What can hang from each mark:
j727: j405 j774
j167: j405
j609: j557
j405: j167 j557 j727 j774
j557: j405 j609
j774: j405 j557 j727

Known rows, with every way that one mark hangs from another:
j405{j167 j557{j609} j727}: [ -8.9   7.9   2.0  29.5  29.6  12.4   7.0  16.0  47.2  22.7 -12.6 -20.2
  17.2   9.2 -24.2  -4.5 -16.0   9.0   4.6  14.7]
j774{j405{j167} j557{j609} j727}: [-32.8  47.9 -38.3   0.7  10.4  -7.1  24.1  61.0  71.4   9.3 -32.7 -35.7
  49.7  32.3   8.6  17.7 -28.8 -13.3  29.3  -9.0]
j167{j405{j774{j727}}}: [-29.7  27.0 -42.6  18.1  10.9  -3.7   4.1  14.5  65.6  -0.6   4.4 -17.5
  48.0  -0.1  -1.7  15.2 -16.6 -45.1 -17.6 -14.0]
j727{j405{j774}}: [ -4.0  10.4 -14.4  21.6   5.1 -11.3   6.0  13.9  46.8   6.8  -3.9 -26.0
  45.9   3.9  -7.3   1.8  -9.2 -25.8 -19.7 -17.4]
j167{j405{j557{j609} j774{j727}}}: [-25.4  22.3 -30.0  26.1  17.2   6.9   0.7  18.0  61.8   2.5  -0.9  -7.6
  36.6   3.9  -6.6  18.6  -9.9 -16.2  -1.7  20.4]
j774{j727}: [-36.2  41.9 -29.2  12.9   3.9  -2.3  -4.4  28.6  42.7   2.6   4.3 -18.6
  44.0  13.5  -3.9   5.9 -25.8 -47.5  -6.3 -25.9]
j774{j557{j405{j167} j609}}: [  5.9  36.9 -14.2   3.8  11.6  -0.2  20.8  37.5  48.2  23.8  -7.2 -50.5
  36.9  34.2 -12.8  12.6 -19.6   5.7  26.3  -3.8]
j609{j557{j405{j167 j727{j774}}}}: [-25.6  16.7 -21.7   3.7  13.1  -1.4  25.6  -0.9  42.2  25.6 -18.6 -38.2
  20.8   4.1 -32.4  -5.5   0.5  -2.8  12.6  14.3]
j774{j405 j557{j609} j727}: [-43.1  65.0 -38.9  -3.8   5.2 -13.7  13.9  59.9  58.0   3.1 -17.3 -31.3
  52.3  27.8   4.8  13.9 -24.9 -26.9  19.9  -6.2]
j557{j405{j167 j727{j774}} j609}: [  2.3  16.5 -14.5  -0.9  24.5   2.4  21.7  10.6  38.3  37.0  -8.3 -53.1
  17.0   9.2 -33.2  -2.3  -9.9  16.1  33.2  10.1]
j405{j167 j557{j609} j774{j727}}: [-14.0   3.3 -22.2  27.9  18.2  16.5   1.2  25.7  65.7  13.4 -21.5 -13.4
  35.8  18.0   1.5  22.9 -27.9   7.0  13.1  11.1]
j557{j405}: [-10.2  36.1  -9.5  16.3   8.8  -5.2   3.3  18.3  26.4  14.9  10.8 -40.1
  36.8  22.4 -24.9  -5.2 -13.8 -35.0  -0.9 -21.1]
j167{j405}: [-18.3  32.1 -18.9  21.2  13.0 -15.9   9.9  12.3  48.3  -0.6  10.7 -29.7
  34.2  -0.6 -17.7  -0.8  -7.6 -49.1 -19.4 -20.9]
j609{j557{j405{j167}}}: [-14.1  19.6 -10.4  18.8   4.3   0.2  18.4   9.3  36.7  15.0 -15.6 -34.5
  34.0  31.7 -25.0  -1.3  -8.7 -19.8   0.6  -3.0]
j727{j405{j557{j609} j774}}: [ -1.2   4.2  -2.5  30.6   8.9  -2.6   4.0  16.5  41.8   8.7 -10.5 -16.0
  34.4   8.1 -10.9   6.8  -2.6   2.9  -3.6  17.3]
j405{j167 j557 j727 j774}: [-15.1  -9.1  -7.9  39.0  32.4  13.6   4.6   5.3  67.2  17.8 -15.7 -16.3
  26.0  -3.7 -13.5   2.6 -20.1  -0.7 -13.3   5.5]
j167{j405{j557{j609} j774}}: [ -7.6   9.3 -10.7  32.6  21.7  -1.3   5.3  10.5  56.4   4.3   0.7 -20.1
  29.0  -1.7 -16.3  14.2  -5.7  -7.9  -8.3  19.6]
j167{j405{j774{j557 j727}}}: [-36.7  44.3 -51.4   7.8   6.7  -8.2  11.0  29.3  81.0  -4.0   3.0 -17.6
  53.9  -3.6  12.2  26.6 -19.5 -39.2 -11.0 -11.7]
j167{j405{j727{j774}}}: [-30.4  30.1 -29.0   5.8  20.7 -17.5  17.7   1.4  52.9   9.4   7.9 -32.8
  21.0 -27.5 -24.9  -3.4   0.5 -31.4  -8.1  -2.7]
j727{j405{j167} j774}: [ -8.1   6.4 -20.3   9.1   4.0 -18.9  26.5  16.8  51.3  11.5 -20.5 -41.1
  31.1  -6.2  -6.0   6.5  -3.4 -15.0  10.0 -15.9]

Rows:
[-26.8  26.3 -42.4   9.7   8.5   2.2  10.9  36.7  85.4   6.8 -17.2 -24.4
  53.3  11.2  19.2  29.4 -36.8 -17.2   3.9 -19.1] => j405{j167 j774{j557 j727}}
[-19.5  21.6 -29.5  15.6   0.5   0.5  13.8  28.4  51.3  10.0 -16.5 -19.3
  46.2  16.7   1.9   3.3 -12.5 -34.3  -1.8 -25.5] => j774{j727{j405{j167}}}
[-28.6  17.9 -14.6  18.7   0.4 -17.2  12.4  16.1  40.5   2.8 -10.7 -22.9
  24.0 -16.4  -8.8   4.1   8.4 -20.7   2.7   6.5] => j727{j405{j557} j774}
[-13.4  14.8 -23.2  15.2  23.2   0.7  14.9  21.3  80.6  17.1 -12.2 -29.9
  40.1  -1.0  -1.5  11.5 -28.9  -2.2  -7.8 -10.1] => j405{j167 j727 j774{j557}}
[-10.0  34.1 -27.5   6.8  23.8  -6.3  16.1  15.9  69.0  12.6   7.0 -26.4
  36.9  -6.5 -14.7  10.8 -11.3  -2.1  -9.5  12.3] => j167{j405{j727 j774{j557{j609}}}}
[-12.3   8.8  -2.1  28.3  28.5   9.9  -4.0   9.0  47.9  17.2  -1.5 -14.0
  25.3   0.9 -22.8   0.6 -16.7   8.0  -7.6  22.2] => j405{j557{j609} j727 j774}
[-12.9  33.5 -29.8  -4.8   6.5 -13.0  28.4  30.2  59.9  18.2 -11.5 -57.0
  32.9   5.4  -4.0  19.1 -15.4  -5.9  30.2  -9.1] => j727{j774{j557{j405{j167}}}}
[ -5.3  -2.7 -14.0  25.1  29.5   6.0   7.3   6.9  65.6  20.1 -10.9 -29.4
  34.5   2.6 -15.0  -0.1 -27.3  -8.8 -14.2 -14.5] => j405{j167 j727 j774}
[-16.0  20.6 -14.9  19.1   4.8  -3.0   7.1   3.6  37.9  10.7  -4.5 -28.1
  42.4  23.6 -24.8   3.0  -8.7 -20.8 -11.1   4.2] => j609{j557{j405{j774}}}
[-24.3  47.1 -33.6 -10.4  17.8 -19.7  25.5  20.0  60.9  11.5   5.7 -38.2
  24.1 -22.0 -17.2  10.1  -2.2  -4.2  11.9  15.4] => j167{j405{j727{j774{j557{j609}}}}}
[-46.5  25.8 -19.4  18.4  13.2 -23.0  13.7  30.4  52.9  -0.7 -22.3 -35.1
  27.0  -7.6  -9.9   5.2  -6.8 -28.7  12.0   5.9] => j727{j774{j405{j557}}}
[ -9.5  55.3 -14.1  -1.3  15.9   1.5  11.5  27.8  34.5  26.9  10.0 -38.3
  33.5  20.5 -25.2  -3.8 -13.3  -0.3  13.3   6.2] => j774{j557{j405{j727} j609}}
[-33.6  26.7 -12.0  33.4  25.2  -1.1   5.3   4.0  49.0   5.8   8.6 -10.4
  21.1 -14.5 -24.9 -10.5   3.3 -35.5 -23.9   7.8] => j167{j405{j557 j727}}
[ -7.0  36.4 -19.1  10.2   8.8  -2.9  20.3  32.8  53.9  17.9  -6.1 -47.4
  40.5  23.7  -6.7  10.1 -19.9 -16.0  13.2 -19.7] => j774{j557{j405{j167}}}
[-35.0  13.6  -9.3  35.7  31.2   0.9  14.7  25.2  59.9  14.2 -30.0 -24.7
  26.1   8.1 -16.7 -11.6 -12.6 -19.7  -3.6   1.8] => j774{j405{j167 j557 j727}}
[-45.4  42.4 -23.6  20.7  13.2  -1.0   2.2  44.9  44.9   3.7 -19.5 -16.8
  37.9  24.6  -7.1   4.3 -16.1 -24.6  15.6   9.5] => j774{j405{j557{j609}} j727}
[-38.7  19.6 -26.5  30.2  11.9   7.7  -9.7  21.4  60.2   0.4  -4.7  -5.1
  41.6   3.9   3.8  16.1 -23.8 -28.0  -8.1  -0.4] => j405{j557 j774{j727}}
[ -2.4  -8.1  -2.4  32.7  33.3  16.5   4.4   9.9  60.9  23.4 -17.0 -19.4
  22.0   6.8 -17.8   3.8 -20.0  20.7   0.1  20.4] => j405{j167 j557{j609} j727 j774}
[-16.3  16.1 -17.1  24.7   5.0  10.4  10.7  31.3  45.9  12.4 -24.0  -9.3
  33.5  20.7  -1.8   7.4  -5.0  -3.9  15.1   8.8] => j774{j727{j405{j167 j557{j609}}}}
[-23.9  51.5 -29.1  -8.0   1.0 -18.7  18.2  29.3  47.0  12.7   3.4 -51.1
  35.1   0.6  -7.8  15.1 -10.5 -18.7  21.0  -7.9] => j727{j774{j557{j405}}}
[ -4.1  32.0 -18.0   6.3   9.8 -10.3   7.4  31.9  61.6   7.6  -0.6 -34.1
  45.8  12.4  -1.4  21.9 -28.0   0.6   3.9  -2.1] => j405{j774{j557{j609}}}
[ -3.7   8.0   2.6  30.7  19.2   4.1   7.4  24.6  46.6  11.9 -15.7 -27.1
  23.2  18.2 -14.2   7.7 -18.5   2.4  11.5   6.0] => j405{j167 j557{j609}}
[-38.9  21.2 -36.3  31.3  15.1   4.2   0.0  13.7  67.6  -3.6  -0.1  -4.1
  39.9  -6.2   0.3  17.5  -9.7 -37.5 -15.4   5.0] => j167{j405{j557 j774{j727}}}
[ -6.5  31.3 -27.7   7.5  10.5  10.6  -1.8  24.5  39.0  21.2   3.5 -31.1
  45.7  32.3 -13.1  12.6 -23.8  -9.1  14.6  -0.2] => j557{j405{j774{j727}} j609}
